What can hang from each mark
sobi: rafep
levos: sobi
pani: rafep
fadeso: rafep saraf
ginu: dulumuv rifu
togov: bazu
rafep: fadeso fereg ginu gite mirizen rifu subol
gite: larif
subol: larif rafep
tivip: bazu dulumuv levos
mirizen: rafep
mudot: tivip
bazu: tivip
dumir: levos

Known rows, with every way that one mark hangs from another
togov(bazu(tivip)): [ 29 -10  54  18  35   1  22   5 -45   5 -33  49  -3  30  -2   5  14  19
   4 -37  -8  29 -37  -4  -6 -12  16  33   9 -35  -3  26  -6]
sobi(rafep(fereg gite(larif) mirizen)): [  7 -34  25   3   3  -7  30  18  -7  -3  -1 -10   6  16   1 -16  -4  18
   1 -30 -15   5  -9 -12   1 -17 -21  -7 -28  12  17   5   3]
togov(bazu(tivip(dulumuv levos(sobi)))): [ 25  -9  37  23  27 -11  19   3 -46  11 -28  54  -2  22  -9  14 -12  15
   5 -34  -9  35 -28  11 -12  -7   3  38  20 -27 -12  34   5]
gite(larif): [ -4 -24  41  16  19   3  17  17 -19   3 -49  17   2  31  -2  12  11  54
 -13 -55  -7  55 -18   3 -19 -24  -8   2  12  -7 -15   1  -8]
ginu(dulumuv rifu): [ 10 -32  32  -3   7  -6  35  26  -3  23 -41  27  10  42  19  11 -23  -1
 -22 -19 -27  51 -17  -8  -9 -24  31  38  20   4  -3   1 -31]
sobi(rafep(fereg subol)): [ -1 -34  30   8  12  -7  28  12  -3 -18 -33  17  -2   0   1 -12   1  14
   8  -3  -5  -3 -22  -1  -4 -13 -15  13 -14  -1   9  -1  10]
tivip(levos): [  1 -12  26  -3  23  -5  29   0  -4   8 -35  34  10   1  -4  10  -2  24
  15 -37   3  55 -25   7 -11 -12 -29  10  26 -20  -9  10  20]
sobi(rafep(fereg gite(larif) mirizen subol)): [ -3 -32  19  10   9  -2  29  21 -12 -26  -5  -4  -2   6  10 -19 -21  21
   3 -22 -23  -1   0 -11   8 -13 -27  -5 -29  15  24   2   0]
togov(bazu(tivip(levos(sobi)))): [ 27  -6  46  20  34  -6  21   8 -52   7 -31  53   3  21  -4  12  -3  19
   6 -38  -5  40 -34   0  -4 -10   2  35  21 -32  -4  27   3]
subol(rafep(fadeso fereg ginu(dulumuv rifu))): [  5 -28  25 -20  -7   3   8   8  11  17 -18   0  -8  26   8 -21 -17  -4
   4  17 -28  25  -8  -6   5   2  33  21   7  24   9  -3   8]
sobi(rafep(fadeso ginu gite subol(larif))): [ 18 -21  29  -8  11   9  23   7 -10 -23 -22  10 -20  -8   2 -21  -9  -1
  10  -9 -35  -5   2   1  -2   6 -13   7 -37  17   8   8  18]
mudot(tivip(bazu dulumuv levos(sobi(rafep(ginu subol))))): [ -1 -11   3  26 -11 -17  25  -9 -37 -16 -36  42  -4 -16  -6  22 -24  12
   5   6 -12   0 -15  22 -21   9  10  37  11  -3 -20  20  44]
tivip(bazu dulumuv levos(sobi(rafep))): [ -6 -15   1  18 -12 -42  21 -18 -36  24 -31  46   1  -8 -29   9 -43   6
   3 -10  -1  27 -17  43 -40   3 -25  22  26 -16 -35  26  35]
pani(rafep(fadeso fereg ginu gite(larif) mirizen)): [ -9 -19  10  -7   6   3  30   7  -2   0  13 -32 -13  27  14 -36  -6  12
   4 -18 -23  11  17 -33  33  -9 -23  -9 -21  26  10   6   7]
dumir(levos(sobi)): [ 18 -32  38  12  26  -8  35  23  -6   4 -27  34  -3  12   2   6 -11  20
  -7 -18  -1  61 -15  13  -5  -3  -1  17  18 -14   2  -2  13]
subol(larif rafep(fereg mirizen rifu)): [ 11 -42  37 -29  -8  11 -17   5  20   1   7  -3  -9  42  -2 -13 -36  18
   4  -3 -16   4 -34 -11  35  10  34  -6   5  24  11   1  10]
rafep(ginu(dulumuv) gite): [ 18 -17  26  -7  -1  20  34  18   0   1   1  17 -13  18  13  -8 -13   3
  -6 -39 -40  34   4   5  -3 -11  19  25 -12   1   3  18  19]
rafep(fadeso(saraf) fereg mirizen rifu): [-16  -8   9  -5  -9   6  27  16  18 -24   9 -36 -18  10   1 -28 -22   4
  19  36 -34 -38  18 -15  44  -3  18 -25   2  22  39   5   4]
fadeso(rafep(fereg gite(larif)) saraf): [-11 -15  41  19  14 -20  22  36  -2  13 -50 -14  -3  19   8  -1   5  33
 -20 -19 -11   2 -14 -17  -9 -23 -38  25  -4 -25   1   5   6]
togov(bazu): [ 27 -15  56  19  36   1  26   4 -39  14 -26  38 -12  32   4   5   3  27
  -1 -30  -3  42 -39   1  -8 -16   0  23  13 -32  -5  16  12]
pani(rafep(ginu(rifu) gite mirizen)): [  6 -21  23 -13  24   0  38   6  -5  16   7  -6  -8  28  23 -20  -5   4
  -8 -38 -12  25   4 -37  22 -16  -8  26 -14  17   7  15   1]
mudot(tivip(bazu dulumuv levos(sobi(rafep(fereg subol))))): [ -6 -15   1  27 -14 -23  24  -9 -34 -14 -38  37   0 -12  -7  18 -29  10
   8  12 -10   2 -19  20 -18   8   1  30  13  -7 -17  16  37]
mudot(tivip(bazu dulumuv levos(sobi))): [ -1 -12   7  24 -11 -19  25 -12 -34  -2 -39  41   0  -6 -11  25 -23  16
   3  -3  -8  20 -19  21 -23   8   8  34  22 -14 -25  19  36]
togov(bazu(tivip(dulumuv levos(sobi(rafep(rifu subol)))))): [ 22  -6  35  23  26 -11  20   8 -47  -5 -28  54  -4  13  -7  10 -19  11
   8 -21 -11  18 -20  11  -6  -2   0  37  11 -11  -3  28   6]
rafep(fereg subol): [-17 -24  18  14  11   7  23  13   2 -32 -26  13 -14   7  12 -13 -16  21
  10  -3 -15  11 -14  -4  13 -16  -9   5   6 -16  15   3   4]
rafep(fadeso(saraf) ginu gite(larif) mirizen subol): [-13   0   7  15  12  27  25  21 -21 -46   4 -17 -33  -5  23 -23 -38  25
   3 -14 -66 -13  45  -9  19  -4  -5  -9 -25  22  32  16   8]
dumir(levos(sobi(rafep(gite rifu)))): [ 25 -30  38   8  23 -12  38  27  -6   0 -21  27  -3   5  -1   0 -13   9
  -1 -13  -5  49  -6  11  -3   4 -10  15   1   4  11  -6  15]
mirizen(rafep): [  7 -38  41  15  27  -6  16  -3 -11  12 -39  34   4  23  -2  -2  19  28
   4 -38   6  29 -31  -4 -20 -19 -13   9   6  -3 -12   4   4]
sobi(rafep(ginu subol)): [  7 -25  34   4  19   5  29  11 -10 -20 -31  28  -9  -8   6  -6   9  16
   1 -15 -10  -6 -15   4 -10 -13   4  27 -18   6   2   8  22]
dumir(levos): [ 20 -27  40   4  29  -6  37  12  10   2 -33  33   1  16   3   0   9  19
   6 -13   0  53 -22  10  -8  -2  -6   6   7 -21   3   2   9]

Rows
[-10 -10  -1  20 -11 -36  20 -19 -34  23 -29  46  -4  -4 -25  10 -48  10
   3 -15  -5  39 -13  42 -35   3 -21  20  37 -24 -35  29  33]  tivip(bazu dulumuv levos(sobi))
[  2 -12  15   2  10 -12  21  -5  -4   1 -41  49  13   4 -21  11   0   8
  14 -39 -11  25 -11  13 -18  -4   3  31  14 -18 -18  34  -6]  bazu(tivip(dulumuv levos))
[  1  -8  18 -18  14  13  39   2   2  -6  14 -20 -21  15  11 -36 -11   3
   7 -14 -26   6  27 -29  40   6 -10   5 -21  39  12   6  12]  pani(rafep(fadeso ginu gite mirizen rifu))
[ 16 -33  30  13  20 -11  32  28  -5 -11 -20  27  -5   1   7  -2 -12  10
  -2   1  -4  32 -12  12   0  -3  -1  16   2  -1  13  -1  22]  dumir(levos(sobi(rafep(fereg ginu subol))))
[  8 -25  19   3  -4   6  17  16   9  -8   4   7  -6  23  12 -19  -4  -2
  12 -10 -21   0  -2  -7   9 -12   5  -5 -13  32  15  10  13]  mirizen(rafep(fereg ginu(dulumuv) gite rifu))
[ -9 -16  -4  18 -18 -45  21 -16 -32  22 -26  39   1  -8 -28   4 -44   2
   7  -2  -1  20 -18  41 -34   2 -26  16  25 -16 -30  26  35]  tivip(bazu dulumuv levos(sobi(rafep(fereg))))
[ 22 -26  33  10  24  -6  37  30  -7 -14 -16  29  -9  -2   6  -3 -19   8
  -1  -6 -11  38   1  13   2   5  -5  17  -4  10  16  -2  21]  dumir(levos(sobi(rafep(ginu gite rifu subol))))
[  8 -20  46 -11  12   8   8   8  -2  11 -26  12  -9  26  -5 -10 -16  30
   3 -37 -17  60  -4  -3  -4  11  -5  15   0  24   3 -13   3]  subol(rafep(gite(larif) rifu))
[-18 -12 -16   8 -16  32  26  32  -6 -56  31 -31 -26  10  32 -38 -61   8
   4   7 -79 -14  46  -9  42  -4   4 -24 -27  39  41  10   2]  rafep(fadeso fereg ginu(dulumuv) gite(larif) mirizen subol)
[  6 -35  23   7   5  -5  31  24 -27   3  -1  -4 -11   2  -7 -13 -31   9
 -10 -22 -20  20   6  -4   6  -6  -7  15  -4  15  12   0  14]  levos(sobi(rafep(fadeso fereg gite mirizen)))
[  2 -36  33  14  25   4   4  -5 -13 -15 -45  28 -10  15   1 -13  -6  23
  12 -14 -17  14 -18  -3  -4  -2 -21  -5  -2   9  -8   0  -1]  mirizen(rafep(fadeso subol(larif)))
[ -9  -9  -8  14 -22 -39  19 -12 -27  12 -16  34  -4 -11 -25   2 -43  -4
   9   6  -5   6 -10  42 -26   4 -13  14  22  -2 -23  30  42]  tivip(bazu dulumuv levos(sobi(rafep(fereg ginu rifu))))
[  7 -29  26 -22   2  13  13   7  -1  13  -5   5  -9  24  11 -17 -29   6
  -6   1 -35  23   0  -8  10   5  43  26   6  32   9   0   5]  subol(rafep(fadeso ginu(dulumuv rifu) mirizen))
[ 26  -8  38  20  23 -14  20   6 -45   6 -26  51   0  18 -12  12 -12  10
   7 -25  -7  21 -24  11  -9  -3   3  36  12 -12  -7  30   7]  togov(bazu(tivip(dulumuv levos(sobi(rafep(rifu))))))
[ -7 -19  11 -14   6  14  22  12  10 -28  25 -18 -22  24  25 -32 -32   4
   7  -8 -24 -15   9 -34  58  -2  -8  -1 -23  33  23  11  12]  pani(rafep(fereg ginu gite mirizen rifu subol(larif)))
[ 27 -30  35   7  25 -16  39  29  -8   7 -21  26  -1   6   8   1 -10   1
  -7 -13  -6  49  -8   7  -8  -3  -3  21  -1   3  12   2  12]  dumir(levos(sobi(rafep(ginu(rifu) gite))))
[ -8   5  -7  -9 -15  27  26  28   8 -42  45 -54 -29   8  15 -42 -27  -1
  16   8 -56 -22  48 -17  48   1   8 -46 -30  55  49  15  10]  rafep(fadeso fereg ginu gite(larif) mirizen rifu)
[  7 -12  20   3  12  -1  24  19 -25 -15 -32  48  14  -5  -6   6 -14   5
   7 -42 -24  24  -4   1  -1  -4   9  41   6  -4  -1  21  -4]  bazu(tivip(levos(sobi(rafep(ginu(dulumuv) gite subol)))))
[ -9  -6   0  12  -7 -33  23 -30 -18  19 -34  46   0  -1 -24   4 -28   8
  16  -9  -4  30 -22  39 -37   3 -26   9  26 -31 -34  32  28]  tivip(bazu dulumuv levos)
[  2 -22  14   5  -7   3  28  24  -8 -28 -17  -4 -10   1   9 -24 -17   3
   7   4 -43  -6  13   2   1  -4 -14  -1 -34  29  16  -2  10]  sobi(rafep(fadeso fereg ginu(dulumuv) gite(larif) subol))
[ -9 -24  21  22  14   1  11  16  -7 -27 -22   8  -7  19  12 -18 -13  23
  15 -21 -16  16   1 -11   6 -11 -35 -18 -12  28  19  -3  -6]  mirizen(rafep(fereg gite(larif) rifu subol))
[-12  -7   2  -5 -10  18  15  20  14 -55  20 -37 -34   6  14 -37 -67  -5
  24  32 -65 -40  32 -20  60  15  -7 -35 -23  29  54   7  -3]  rafep(fadeso(saraf) fereg gite mirizen rifu subol(larif))
[ -2 -17  15  11  11  10  14  12   3 -32  -2   9 -18   6  17 -25  -8   4
  20  -6 -19  -9   3 -11  13  -9 -13  -8 -19  30  25  11  15]  mirizen(rafep(fereg ginu gite rifu subol))
[  8 -26  27   5   2  -5  30  26 -21   0 -13  -2 -13   0 -11 -12 -26   3
  -5 -14 -19  23   8   0   5  -1  -8  15  -2  22  11  -6  13]  levos(sobi(rafep(fadeso fereg gite rifu)))
[ -8  -7  -5   6   4  28  32  35 -21 -41  10 -15 -22  13  41 -25 -62   2
 -10  -8 -81  11  50 -15  26  -5  10  -2 -23  49  35  10 -20]  rafep(fadeso ginu(dulumuv rifu) gite(larif) mirizen subol)
[  3 -28  23  21  19   2  15  21 -19 -10 -27  26  -4  25  26  -6 -15  16
  -6 -34 -30  28   0  -9 -13 -21 -10  13 -12  29   5   6 -10]  mirizen(rafep(ginu(dulumuv rifu) gite(larif) subol))
[  4 -16   8   2   6 -17  22  10 -17   2 -23  39  13  -1 -13  12 -16  -3
   1 -34 -15  10  -1   7 -11  -8  18  40  10   5  -7  37  -5]  bazu(tivip(dulumuv levos(sobi(rafep(ginu(rifu) mirizen)))))
[ 16 -18  36 -20  10  14  13  -5  -1  14 -16   8 -21   9  -4 -25  -8  10
  11 -18 -29  44   2  -2  -6  16   5  20  -9  13   3  -1  22]  subol(rafep(fadeso ginu gite))
[-15 -13  28   7  10  -2  17  39   8 -26 -16 -20 -18  11  21 -13 -36  21
 -14  10 -30 -43  -1 -24  35  -6 -19  16 -13   0  27   9   8]  fadeso(rafep(fereg gite mirizen rifu subol(larif)) saraf)
[ -5 -34  23  12   8   2  27  32 -24 -19  -5   7 -12   1   2  -4 -38  19
 -14 -13 -13   3   0  -2  18 -11   8  22   6  23  17  -3  14]  levos(sobi(rafep(fereg mirizen rifu subol)))
[ -3 -30  22 -10   4 -10  31  13   9  19 -15   1   2  39  20 -14   3  -1
  -7  -8  -4  18 -16 -27  20 -24   9  29   3  13  -4   6   1]  pani(rafep(fereg ginu(dulumuv rifu)))
[  9 -21  26 -18 -10  -3  11  10  10  22 -14  -7 -12  23   9 -23 -24 -12
   8  12 -39  24   3 -10   1   4  19  24  -3  20  17  -1   7]  subol(rafep(fadeso(saraf) fereg ginu(dulumuv rifu) gite))
[  8 -26  31 -15   3   2  12  -4   6  17 -18  -3 -14  17  -7 -31 -16   7
  18  -8 -24  46  -5  -7   0  15 -14   7  -4   5   9 -10   9]  subol(rafep(fadeso fereg gite))
[  5 -19  16   6   8 -18  20   4 -17   4 -38  48  14  -2 -24  14 -11   7
   6 -39  -9  23  -8  15 -19  -3   3  41  14  -8 -18  29  -2]  bazu(tivip(dulumuv levos(sobi(rafep))))
[ -6  -2   5  -7 -11   8  34  17  16 -22  24 -45 -23   7   4 -38 -35  -8
  24  21 -49 -24  35 -21  43   6  -4 -30 -17  24  50   8   2]  rafep(fadeso(saraf) fereg gite mirizen rifu)
